Known rows, with every way that one mark hangs from another:
niso{suruz{gedid{sovudoz} nufa}}: [-0.17 -0.09 -0.14 -0.39 -0.03 -0.04  0.27 -0.07 -0.05  0.01  0.00  0.11
  0.00  0.00 -0.05  0.04 -0.21 -0.10]
suruz{vakim}: [-0.02  0.07  0.03  0.08 -0.03  0.22 -0.19  0.09 -0.11  0.09  0.03  0.09
  0.00 -0.23  0.10  0.07 -0.06  0.00]
riro{nufa{suruz{gedid vakim zoredu}}}: [-0.06  0.10  0.00  0.21  0.03 -0.30 -0.35  0.00  0.14  0.06  0.14 -0.04
 -0.04 -0.03  0.03  0.13 -0.20  0.06]
nufa{riro suruz{gedid{sovudoz} vakim zoredu}}: [ 0.10  0.12 -0.08  0.19  0.40 -0.21 -0.08 -0.04  0.23  0.05  0.15  0.12
  0.02 -0.06 -0.17 -0.04 -0.15 -0.04]
suruz{gedid{sovudoz} nufa vakim}: [ 0.01 -0.07 -0.26 -0.09 -0.07 -0.11 -0.12  0.01  0.11  0.00  0.03  0.12
  0.04 -0.07 -0.06  0.03 -0.12 -0.22]
suruz{gedid{sovudoz} nufa{riro}}: [ 0.23 -0.04  0.00 -0.13  0.07 -0.06  0.31 -0.02 -0.02  0.08  0.00  0.20
  0.07  0.06 -0.15 -0.01 -0.17 -0.11]
gedid{sovudoz}: [-0.21 -0.16 -0.13 -0.17  0.01 -0.21  0.21 -0.04 -0.23  0.10 -0.09  0.11
  0.02 -0.24 -0.03 -0.01 -0.02 -0.04]
nufa{riro}: [ 0.21  0.10  0.27  0.05  0.07  0.31  0.21  0.04 -0.27  0.17  0.01  0.17
  0.04 -0.13  0.02  0.02 -0.11  0.11]
riro{nufa{suruz{gedid{sovudoz} vakim zoredu}}}: [-0.23 -0.09 -0.19  0.08  0.10 -0.57 -0.25 -0.07  0.14  0.04  0.10 -0.02
 -0.01 -0.08 -0.03  0.04 -0.12 -0.04]
vakim{suruz{nufa{riro}}}: [ 0.25 -0.13  0.38 -0.22  0.00  0.17  0.29  0.08 -0.30  0.16  0.03  0.15
  0.20  0.08  0.04 -0.08 -0.07  0.03]
suruz{gedid{sovudoz} nufa{riro} vakim zoredu}: [ 0.16  0.10 -0.03  0.13  0.15 -0.04 -0.01 -0.01  0.02  0.07  0.13  0.19
 -0.01  0.09 -0.16  0.02 -0.07 -0.20]
zoredu{suruz{gedid{sovudoz} nufa}}: [ 0.01 -0.21 -0.13 -0.17  0.02 -0.07  0.21 -0.18  0.09  0.09 -0.15  0.07
  0.06 -0.05 -0.11  0.00 -0.25 -0.13]
suruz{gedid{sovudoz} nufa zoredu}: [-0.13 -0.06 -0.18 -0.07  0.01 -0.46  0.22 -0.10 -0.10  0.01 -0.01  0.13
 -0.06  0.04 -0.15  0.07 -0.08 -0.17]
tirasu{suruz{gedid}}: [ 0.00  0.05 -0.08 -0.23 -0.04  0.14  0.20 -0.05 -0.12  0.04  0.03  0.03
 -0.06 -0.15  0.14  0.13 -0.41  0.11]
zoredu{suruz{gedid}}: [ 0.05  0.02  0.03  0.03  0.02  0.21  0.09 -0.16  0.04  0.07 -0.11  0.03
 -0.01 -0.14  0.04  0.12 -0.31  0.09]
zoredu{suruz{vakim}}: [ 0.03 -0.01  0.09  0.09  0.05  0.45 -0.23 -0.05  0.01  0.17 -0.07  0.03
  0.03 -0.27  0.12  0.04 -0.16  0.01]
tirasu{suruz{gedid{sovudoz{senero}} nufa vakim}}: [ 0.11 -0.29 -0.48 -0.24 -0.05  0.00 -0.03  0.04 -0.03  0.07  0.03 -0.05
 -0.07 -0.10  0.20  0.06 -0.33 -0.17]
gedid{sovudoz{senero}}: [-0.12 -0.29 -0.37 -0.09  0.00 -0.29  0.22  0.03 -0.33  0.11 -0.14  0.02
 -0.07 -0.24  0.12  0.04 -0.04 -0.04]

Rows:
[ 0.27 -0.05  0.27 -0.18 -0.03  0.10  0.28  0.05 -0.14  0.05  0.05  0.15
  0.18  0.16  0.01  0.00 -0.18  0.04] : vakim{suruz{gedid nufa{riro}}}
[ 0.32  0.27  0.18  0.27  0.08  0.25 -0.12  0.04 -0.01  0.07  0.17  0.17
 -0.02  0.13 -0.07  0.11 -0.13 -0.09] : suruz{gedid nufa{riro} vakim zoredu}
[-0.10  0.15  0.10 -0.10 -0.01  0.08  0.16 -0.07 -0.13  0.02  0.08  0.09
 -0.11  0.11 -0.02  0.18 -0.22 -0.03] : niso{suruz{gedid nufa zoredu}}
[ 0.43 -0.02  0.37  0.11  0.12  0.69 -0.12 -0.01  0.06  0.27 -0.01  0.11
  0.09 -0.05  0.01 -0.03 -0.19 -0.06] : zoredu{suruz{nufa{riro} vakim}}
[ 0.31 -0.08  0.05  0.03  0.15  0.38 -0.02 -0.09  0.20  0.15  0.00  0.14
  0.11 -0.02 -0.08 -0.04 -0.23 -0.15] : zoredu{suruz{gedid{sovudoz} nufa{riro} vakim}}
[ 0.30  0.17  0.30  0.23  0.11  0.29 -0.10  0.09 -0.16  0.18  0.14  0.17
  0.01  0.05 -0.04  0.02 -0.01 -0.11] : suruz{nufa{riro} vakim zoredu}
[ 0.45  0.06  0.25  0.13  0.10  0.62 -0.14 -0.05  0.22  0.16  0.03  0.11
  0.08  0.03 -0.01  0.06 -0.31 -0.05] : zoredu{suruz{gedid nufa{riro} vakim}}
[-0.04 -0.13 -0.49  0.14 -0.01 -0.34 -0.09  0.02 -0.05  0.02  0.03  0.02
 -0.13  0.00  0.02  0.12 -0.04 -0.25] : suruz{gedid{sovudoz{senero}} nufa vakim zoredu}
[-0.23  0.05  0.02 -0.02 -0.03 -0.29  0.17 -0.04 -0.23 -0.06  0.05  0.07
  0.00  0.00  0.07  0.11 -0.08  0.09] : vakim{suruz{gedid zoredu}}
[-0.24  0.10 -0.29  0.15  0.08 -0.26 -0.12 -0.05  0.00 -0.03  0.08  0.11
 -0.09 -0.14 -0.04  0.07 -0.02 -0.12] : suruz{gedid{sovudoz} vakim zoredu}
[-0.16 -0.16 -0.36 -0.14  0.02 -0.26  0.30 -0.06 -0.23  0.03 -0.01  0.00
 -0.16  0.06  0.04  0.14 -0.16 -0.13] : niso{suruz{gedid{sovudoz{senero}} nufa zoredu}}
[-0.09  0.03  0.03  0.07  0.04 -0.47 -0.02 -0.07 -0.01  0.06  0.06 -0.04
 -0.03  0.01  0.00  0.15 -0.22  0.11] : riro{nufa{suruz{gedid zoredu}}}
[ 0.20  0.05  0.28 -0.02  0.03 -0.08  0.27  0.00 -0.22  0.04  0.10  0.16
  0.09  0.24 -0.03  0.04 -0.11  0.02] : vakim{suruz{gedid nufa{riro} zoredu}}
[ 0.19 -0.10 -0.28  0.17  0.36 -0.45  0.25 -0.05 -0.02  0.07  0.01  0.02
 -0.08 -0.02 -0.06  0.03 -0.18  0.02] : nufa{riro suruz{gedid{sovudoz{senero}} zoredu}}
